Every row comes from one small tree of marks. The marks that hang from a mark follow it in brackets, in the order of their numbers. Every link used is in the known rows. Which tree was each row made from?
Known rows
J271(J393(J395 J822)): [ 32.4 -23.1   7.9  12.3 -39.0 -13.0  27.7 -29.3   5.7  -6.8  11.5  14.9
 -11.2  -1.4 -28.8 -21.5 -10.3  29.2 -12.3   3.9   0.8  14.1   2.6 -31.0]
J395(J109 J393(J166 J271 J822)): [ 49.0  23.7  14.8  22.5   2.8 -17.4  -1.1  11.4   3.7  29.2  18.6  71.5
 -19.3 -74.1 -16.3 -11.0 -17.9  -2.5 -35.2 -46.2  17.6  23.4 -12.5  22.6]
J991(J166 J376(J643)): [-28.2 -14.8 -33.4 -29.4  12.6   1.6 -14.5 -14.0  17.1  26.4   5.8 -23.5
  29.3  62.4   1.2   5.0  -0.5  21.0  83.5  10.9 -19.8   5.9   3.6 -33.1]
J166(J393): [ -8.0   4.2 -19.3  -4.9  26.6  -4.5 -23.9  -7.9  19.7  -2.4  -8.1 -35.8
  -4.9  17.6  19.9  55.4  23.5 -27.8  32.6   6.0 -23.7  -3.7 -26.8 -11.3]
J393(J271 J395 J822): [  1.3 -12.8  14.8  -4.0   0.8 -27.3  29.4  -4.5 -18.3   7.9   6.4  -6.5
  -9.4 -16.9   5.3  12.1  -3.9   9.2 -20.5  -2.9  12.4 -22.1  21.0 -15.8]
J991(J166(J393) J376(J643)): [-47.5  -3.8 -29.2 -43.0   9.5  -4.8 -24.3 -26.7  18.1  25.2   0.0 -45.0
  28.3  63.5  25.7  21.3  23.2  -3.6  86.1  16.8 -15.4   4.7  -6.4 -16.0]
J991(J166(J393(J395(J109))) J376): [ -5.1  25.1 -10.9 -20.4 -21.2  20.3 -20.5 -28.6 -10.3 -14.7 -16.9 -76.5
  28.3  21.9  30.8  -0.2  23.9 -20.1  47.3  19.4  24.1  23.1   6.6  -3.8]
J166(J393(J271 J822(J190))): [-39.9  21.6 -10.6 -15.1 -10.9 -28.4 -12.2  24.8 -13.8  34.6   9.7 -18.9
 -22.2   1.1  25.0  48.6  49.3 -18.0 -38.5  15.8   1.6 -64.0   6.8  17.7]
J395(J109(J402) J393): [ 48.5  31.1   5.5   9.7  21.2  40.1  -0.7  23.2  10.4 -19.8 -18.5   8.9
   4.7 -34.8  11.9 -32.1   6.4 -47.2  30.5  -4.0   2.3  20.3 -36.7  54.4]
J822(J190): [ -9.2   4.0 -35.9  -0.6   3.4  15.1 -32.5  33.3  10.7  -1.0 -18.3 -26.8
  -6.3  36.0  -7.5  38.6  18.9  -3.4   0.5  15.3 -23.8 -41.6  -7.1 -12.7]
J393(J395(J109) J822): [ 31.2 -12.8   8.2   9.9 -35.7  -8.1  17.9 -16.2   0.0 -14.9   6.9  -6.3
   3.1 -12.6   8.4  -9.6  -1.6 -25.4   1.8   3.3  22.9  13.1 -13.7  -5.0]
J991(J166): [ -4.3   8.6 -19.5  10.1  53.0   9.2   6.5   6.3  -5.8  16.8  -0.7 -35.3
   9.9  32.8  -7.4  25.7   3.2  18.1  47.6  11.8 -25.1  16.7   2.0 -40.2]
J166(J393(J395(J109))): [ 19.6  -0.6 -16.4 -16.6  -7.1  14.7 -12.3 -24.7   9.6 -36.4 -27.8 -42.6
  12.7  -9.6  32.5  24.5  29.7 -56.9  23.9   4.1  12.0  11.2 -29.7  13.2]
J166(J393(J822)): [-14.3   2.0   8.1  10.5  -7.0 -33.5  -3.4 -11.8  13.7  17.5  20.7 -21.3
 -11.9  16.2  20.9  39.1  16.1 -20.0  14.8  10.9  -7.6  -2.0 -18.3 -10.9]
J395(J109 J393(J271 J822(J190))): [ 24.2  37.6  -3.1   4.6 -27.6   7.5   8.6  44.2   0.4  45.2   7.8  40.6
 -27.3 -56.2   7.7   0.3  33.3 -20.6 -43.1   0.9  17.3 -38.1 -15.8  56.1]
J109(J395(J393)): [ 12.5 -16.6   1.6  13.3   8.0  51.9   0.9  14.8  25.1 -23.6 -24.3   6.6
   0.6   4.4  -3.8  -5.3 -12.9   5.9  11.4   6.3 -14.5   2.2 -23.5  11.2]
J393(J271 J395(J109) J822(J190)): [  7.1   7.6 -10.5 -15.2 -38.9  -1.9   7.8  20.7 -24.6   2.4  -2.5  -5.2
  -8.8 -29.7  12.4   1.7  29.1 -25.0 -52.4   7.6  31.6 -49.5  14.0  25.1]
J109(J395(J393(J166)) J402): [  6.9 -12.2  25.6  12.7  26.3  53.0 -24.2  19.4  -5.7 -68.9 -34.2  12.0
  20.7   9.6 -23.3 -52.8 -48.4   4.3  -5.7 -23.6  -0.7  22.2   1.0  22.1]
J109(J395(J393(J166 J271)) J402): [  4.9   0.7  16.5  -1.2  47.9  41.8 -14.5  28.4 -25.4 -49.8 -30.7  24.1
  12.1 -25.6 -18.4 -41.9 -37.9   6.5 -32.8 -33.3   3.7   1.0  18.7  36.0]
J393(J395(J109)): [ 38.6  -9.0 -19.4  -4.1  -3.2  20.4  -4.3  -9.7  10.1 -35.7 -20.4 -22.1
   9.9 -12.7   7.1   6.6   3.9 -33.0  20.1  -0.8   7.5  11.2 -20.1  -3.8]
J124(J190): [ 12.8 -17.2 -43.9  19.9  48.2   1.5  -7.7 -19.3  34.0 -14.8   7.0 -31.9
 -29.5   9.7  -3.7  51.0  -8.7  -0.2  21.8   3.5 -39.8  25.5 -40.0  -4.2]
J395(J393): [ 28.8   8.9   0.0  19.5  23.0  22.2   0.7  14.2  31.1  13.9 -14.6  12.8
 -12.7  -6.7  -5.4  16.8  -4.0   4.3  30.8  -3.0 -21.5   9.9 -34.5   3.7]
J166(J393(J271 J822)): [-17.6  14.6   1.1  -4.7  14.9 -45.8   4.3  -2.6  -6.0  36.0  25.4  -6.6
 -19.7 -18.9  27.6  49.7  28.1 -17.8 -11.9   0.7  -2.6 -25.2  -2.5   0.7]
J991(J166(J393(J395)) J376): [-32.1  12.3   1.3 -18.3  -8.0  10.5 -16.9 -26.8 -10.5 -10.5 -21.2 -86.7
  23.6  53.5  20.8  10.0  10.9  12.5  51.5  24.7  10.5  10.2  23.7 -27.9]
J166(J393(J395)): [ -7.2 -10.8  -4.2 -14.3   6.9   6.0  -9.0 -21.7   7.8 -32.1 -32.9 -54.7
   6.2  22.0  22.5  37.6  15.9 -25.0  25.1   8.1  -3.9  -1.2 -14.1 -11.1]
J271(J393(J395)): [ 41.7 -20.4 -17.9   0.9  -6.4  16.0   9.5 -25.8  11.6 -26.1 -16.8   0.2
  -5.2  -0.8 -31.6  -4.2  -2.8  23.4   5.7  -1.4 -14.1  13.1  -4.3 -30.9]
J991(J166 J376): [-12.3  20.2 -17.7   4.3  16.5   3.1 -22.5   0.8   0.0  20.2  10.0 -48.9
  13.8  48.7  -6.6  11.9  -7.1  35.8  57.6  15.7 -12.5   9.7  20.8 -46.5]
J376(J643 J991(J166)): [-46.1 -20.1 -22.1 -15.9  40.3  -7.8  35.0 -12.9  25.8  36.6  31.2  13.3
  23.1  42.9  21.3   1.0  -0.2   9.6  86.0  35.3 -42.4  28.3  -7.1 -20.4]

Which tree is each row?
[-73.5 -12.8   9.5 -12.9   2.9 -42.0  45.1 -31.2  19.6  54.9  54.3   9.8
  16.8  42.4  45.6   1.7  18.4  -5.7  71.2  46.1 -22.5  28.5  -9.1  -3.2]
J376(J643 J991(J166(J393(J822))))
[ 22.1   8.2  17.6 -11.7  -0.8 -10.5  27.6   5.8 -41.5 -24.8   4.2  -9.7
   6.8 -46.7  23.1 -36.5   6.4 -43.0 -22.7  -4.1  36.6 -12.8  17.9  37.7]
J393(J271 J395(J109(J402)) J822)
[ 10.3 -16.2  -3.4   3.7 -64.2   4.1  10.6  -2.0  -2.2  -7.3  -3.4   5.4
 -13.5  18.2 -32.5 -21.0  10.0  28.7 -40.2  20.5   3.7 -24.5  11.5 -14.9]
J271(J393(J395 J822(J190)))
[-65.9 -26.2  -2.1 -38.6  16.7   0.3  40.4 -41.4  12.8   5.8  -0.1 -23.6
  33.8  49.3  49.4   0.0  17.4 -12.9  81.0  44.6 -18.4  31.6  -4.4  -3.2]
J376(J643 J991(J166(J393(J395))))
[ 11.0   1.4 -19.5  16.0 -45.7  -8.6  -5.5  13.9  11.2  23.8  18.8  23.3
 -24.6  13.7 -34.8  -1.0  18.3  26.4 -31.9  16.7 -16.6 -29.3  -1.4 -15.2]
J271(J393(J822(J190)))
[ 61.1   3.1 -14.5  -7.4  -6.6  33.1   6.5 -17.3  -9.2 -56.4 -20.7  -4.1
  12.0 -29.9 -14.7 -52.6   7.6 -30.3   5.1  -1.6   8.9  22.3  -8.0  21.3]
J271(J393(J395(J109(J402))))
[ -0.2  13.4  17.4  23.4 -34.0   8.8   1.6  36.7  16.6  31.8  -2.8  16.7
 -22.0  11.3  -6.0  -0.9   9.3   9.2 -15.6  17.5  -3.4 -28.1 -17.4  19.6]
J395(J393(J822(J190)))
[-16.7  -2.7  17.4 -14.8  -3.5 -32.6  19.2 -17.6 -16.9   5.9   1.7 -25.8
  -9.6 -15.8  29.1  31.4  20.8 -15.6 -19.2   3.3  17.2 -22.5  12.7   1.7]
J166(J393(J271 J395 J822))
[-58.2  21.7  24.9  20.3   5.9 -38.2  38.9 -15.1   3.8  48.1  57.4 -15.5
  -0.2  28.3  38.4   8.6  11.8   6.5  42.8  51.4 -17.5  33.3   7.7 -16.8]
J376(J991(J166(J393(J822))))
[-65.9 -10.0 -18.6 -27.1  36.3 -13.2  24.6 -26.9  26.8  35.9  24.1  -5.9
  24.2  44.5  46.1  19.8  26.1 -14.6  90.0  41.8 -37.8  27.9 -17.4  -4.3]
J376(J643 J991(J166(J393)))
[-18.5   7.1  -8.5   3.2   0.2 -31.1 -28.5  30.4 -19.4  21.2  11.1  22.3
 -14.5  -0.4 -27.0  20.0  -8.8  21.9 -61.6 -22.7   0.4 -40.8  27.5 -17.1]
J393(J166 J271 J822(J190))
[ 10.2 -10.4   0.8   3.9  35.1  33.4 -16.4  17.1   0.4 -21.5 -20.7  39.2
  -1.7 -28.4 -24.6  -6.3 -36.1  24.9 -35.0 -36.6  -5.1   2.6   6.8   8.3]
J109(J395(J393(J166 J271)))
[-35.1  41.7 -22.0 -23.6  34.4 -13.3 -23.7  -2.3 -17.3  40.0   8.1 -56.7
   2.4  14.4  23.7  39.7  29.4  11.5  31.9   9.1  -5.1 -13.2  27.4 -17.1]
J991(J166(J393(J271)) J376)
[  6.9 -26.2  35.9  33.4 -20.7  14.4  -7.2   1.9  12.7 -21.2   2.8  41.3
   1.5   6.7 -28.5 -34.5 -54.9  30.3 -28.0 -21.6   3.3  27.1  -3.9  -5.5]
J109(J395(J393(J166 J822)))
[ 10.4 -14.4  -9.7 -10.8  38.9  -7.9 -16.6  -6.3 -16.6 -28.2 -26.8  -1.8
   4.2 -15.8 -21.6  17.8 -30.2  17.7 -23.1 -39.0   2.0  -0.7  24.1 -31.8]
J393(J166 J271 J395)
[ 13.0  -4.3 -13.5  22.8 -38.9 -16.4 -31.4   4.9   5.3   7.8  16.7  44.3
 -17.5  15.6 -62.3 -13.2 -16.4  42.3 -52.2 -14.3 -11.9  -4.0  10.8 -31.7]
J271(J393(J166 J822(J190)))
[  5.6  -6.4  18.2   6.1  20.5  61.7   3.1  26.2  -2.7 -50.7 -31.1  -9.2
  14.5   8.4   3.5 -42.4 -17.3 -12.3  13.5  10.0  -5.2   0.2  -9.3  38.9]
J109(J395(J393) J402)
[-17.1 -11.4   6.9  -5.8 -19.1 -19.8 -14.3  16.2 -31.5  -8.9 -12.4   4.9
  -4.4   3.5 -22.6   1.0 -17.5  24.6 -69.6 -18.3  20.7 -39.4  41.8 -15.1]
J393(J166 J271 J395 J822(J190))
[-24.8  -1.6  34.5  10.2 -36.9  50.1   3.3  47.8 -15.3 -31.8 -16.8  -4.0
   4.5  27.7   2.0 -58.6  -3.5  -5.9 -32.3  30.4  13.2 -37.6   6.0  55.9]
J109(J395(J393(J822(J190))) J402)
[ 25.9  -8.4  30.7   9.5 -16.9  -8.6  -7.3 -11.2 -27.8 -60.9  -3.7  -1.7
  24.4  -8.1  -9.7 -56.5 -38.0 -27.8 -14.6 -25.4  35.6  34.8  10.4   7.2]
J393(J166 J395(J109(J402)) J822)
[-20.8  12.2 -14.2  -2.1  -5.9 -22.0  -3.4  38.6 -15.2  37.5  14.4   1.8
 -22.0  -1.5  -1.2  31.0  22.6   5.5 -41.6   9.7  -2.2 -64.3  17.1   1.4]
J393(J271 J822(J190))
[-68.0   2.8 -26.1 -43.8  57.6 -24.0  34.5 -16.1   8.4  53.8  29.6   7.6
  15.3   8.8  51.6  30.9  37.2 -12.4  61.6  29.3 -33.5   6.4   2.4   8.8]
J376(J643 J991(J166(J393(J271))))
[-20.3  -0.6  10.7   1.4 -28.3  29.9  10.6  46.4  -9.1  14.2  -5.1  24.0
 -17.7 -11.8   1.9 -12.0   9.3  14.0 -61.3  15.5  11.0 -57.6  10.2  41.1]
J109(J395(J393(J271 J822(J190))))
[  9.3  -3.0  -5.7  -3.0  30.7  41.8  11.2  23.8   5.0  -3.9 -17.7  18.2
  -9.0 -30.9   1.9   4.6  -2.8   8.4 -14.9  -5.9  -7.7 -20.8  -4.7  22.7]
J109(J395(J393(J271)))
[ 21.1  12.5  28.0  24.9  17.3 -26.1   1.8  12.4   1.5  34.3  13.4  60.7
 -21.6 -43.7 -25.8  -0.5 -31.6  31.2 -33.5 -40.8   2.4  10.4   3.8  -0.9]
J395(J393(J166 J271 J822))
[-48.2 -22.5 -14.3 -52.0 -10.6   8.8 -10.1 -41.7   7.0  -4.2 -25.8 -62.8
  38.3  68.1  30.1   4.0  17.2  -1.3  79.0  19.2   5.2   7.3   6.1 -14.4]
J991(J166(J393(J395)) J376(J643))
[ 61.5 -18.0   3.1  19.9 -46.8 -13.9  -1.6 -38.7   4.6 -28.2  12.8  48.2
   0.1 -33.0 -45.7 -41.7 -30.5  13.4 -35.1 -33.1  20.0  49.3  -3.0 -24.6]
J271(J393(J166 J395(J109) J822))
[ 10.3  23.1  -6.8 -37.2  28.4  14.3  -2.1  -2.0 -31.7 -46.9 -30.6 -45.4
  14.7 -39.9  45.5  -0.7  38.6 -74.3  -0.9  -3.8  25.7 -14.1   0.8  52.9]
J166(J393(J271 J395(J109(J402))))
[-39.7   5.3   4.7 -26.1 -29.7 -17.1   1.9  10.3 -25.3   6.4 -16.7 -36.8
 -10.9   5.9  28.6  30.5  41.1 -18.2 -46.8  17.8  20.3 -63.5  20.1  19.8]
J166(J393(J271 J395 J822(J190)))
[  1.5   8.0  21.7  30.3 -30.8   1.6 -24.0  29.1  12.9  16.2  -6.3  37.9
 -14.3  12.4 -33.5 -10.3 -23.4  28.1 -35.5 -13.1   1.6  -4.6  -5.6   2.7]
J395(J393(J166 J822(J190)))
[ 43.2  27.2  34.4  25.1 -10.4  10.5  18.0  19.5   2.7  -0.3  11.0  23.1
  -3.3 -36.6  13.5 -47.7  -0.6 -38.8  13.3   0.7  17.2  20.6 -29.7  54.5]
J395(J109(J402) J393(J822))
[  3.4  -2.2   3.5  14.5  24.3 -48.7 -12.8   4.2 -10.7  21.0  26.6  34.4
 -12.2 -22.1 -25.2  20.2 -31.2  24.1 -33.5 -38.0  -2.1  -3.2  20.2 -33.6]
J393(J166 J271 J822)
[  9.6   9.7   5.8 -17.0 -17.7 -24.8  15.7 -18.8 -15.4   1.5   6.4 -16.0
  -5.9 -46.1  40.4  19.2  33.6 -49.1 -22.4  -1.0  33.0 -10.2  -3.6  24.7]
J166(J393(J271 J395(J109) J822))
[ 19.4  17.6  20.7  16.2  12.4 -17.7  29.7  18.6   6.7  51.3  17.8  40.4
 -30.8 -43.9   1.3  10.5   1.4  13.6 -11.6  -9.6  -1.8 -12.2  -6.3  16.5]
J395(J393(J271 J822))
[-15.8 -17.0  23.2  24.5 -44.4  29.5 -23.7  30.6   3.1 -20.8 -13.1  32.0
  -0.1  25.6 -30.7 -34.1 -34.2  31.0 -56.9  -4.5   8.3 -12.9   3.3  11.1]
J109(J395(J393(J166 J822(J190))))
[ 31.8   0.3  -3.3 -10.6  10.7  28.9  -0.9   0.2 -16.0 -63.5 -27.7 -38.9
  23.1  -8.5  14.7 -29.2   1.8 -51.1  22.3   1.0  18.1   9.5  -8.6  25.4]
J393(J395(J109(J402)))
[  4.2 -12.8  28.8  17.7   1.9   4.0   4.4  12.3  -6.5  -3.1   6.1  54.8
  -7.9 -29.7 -24.3 -24.7 -42.7  32.5 -53.3 -32.8   8.4   3.2  13.9   6.8]
J109(J395(J393(J166 J271 J822)))
[-50.6   7.7 -35.7 -57.3  31.4 -15.2 -16.4 -18.1   0.0  44.0   3.8 -30.5
  18.2  28.6  31.7  32.4  36.3   0.1  58.7   5.7 -10.7 -17.7  10.6  -4.4]
J991(J166(J393(J271)) J376(J643))
[ 13.1 -21.8   6.7  18.5  13.4  43.4 -25.6   9.2  18.9 -41.0 -27.7  27.3
   8.6   5.9 -31.5 -18.0 -47.1  23.4  -7.8 -25.9  -9.6  27.1 -11.7  -6.6]
J109(J395(J393(J166)))
[ 34.6 -13.5  -2.6  31.9 -14.8 -33.1 -13.3 -21.6  14.8   6.9  33.0  52.9
 -15.1  -5.2 -59.5 -12.6 -35.8  43.8 -23.7 -30.5 -15.4  33.8   1.8 -48.1]
J271(J393(J166 J822))
[ 69.3 -14.2 -25.9   5.1 -15.1  15.9 -20.5 -33.5   9.9 -46.2 -16.1  31.4
   7.3 -31.0 -48.6 -24.3 -22.9   5.9 -15.5 -38.0   5.4  48.3 -10.0 -24.6]
J271(J393(J166 J395(J109)))
[ 30.7  -6.9   7.0   2.2  -8.0 -27.9  -0.1 -13.3 -21.4 -14.3   8.7  26.7
   1.7 -48.2 -13.0  -9.3 -24.8  -7.9 -44.7 -39.7  31.8  12.1  17.0  -8.0]
J393(J166 J271 J395(J109) J822)
[ 14.2 -22.5   2.0  12.5 -57.6  -3.9 -15.7  -9.9  -6.3 -22.3  -8.5  25.4
  -6.4  18.4 -59.9 -30.3 -23.6  46.0 -60.1 -11.3   7.0  -3.3  22.4 -30.2]
J271(J393(J166 J395 J822(J190)))
[-31.2  12.8  11.2  11.9  16.6 -25.1  15.0 -11.6 -10.9  34.5  21.4 -40.3
   3.7  33.6  19.4  24.9  22.6   0.8  31.9  24.9  -5.9  16.5   1.0 -24.1]
J991(J166(J393(J822)))
[ 48.5  17.3  16.7  31.1 -24.7  -0.5  16.5   7.8  26.9  27.7  19.5  38.5
 -16.3 -41.2   5.0 -12.7   1.2 -21.1   9.6  -3.9   8.8  23.3 -42.7  27.0]
J395(J109 J393(J822))
[ 42.6 -26.4 -13.9   8.2   0.2   6.1 -16.7 -32.4   9.1 -42.2 -21.6  21.2
   1.8   0.8 -57.0 -14.1 -36.7  39.6 -14.3 -33.9 -10.6  35.8   5.4 -48.1]
J271(J393(J166 J395))
[-60.9  34.0  18.0   5.8  27.3 -48.7  46.5  -7.6 -16.6  66.7  62.4  -2.9
  -7.7  -7.8  44.6  17.8  22.9   8.5  16.1  39.8 -12.6   8.0  25.7  -3.3]
J376(J991(J166(J393(J271 J822))))
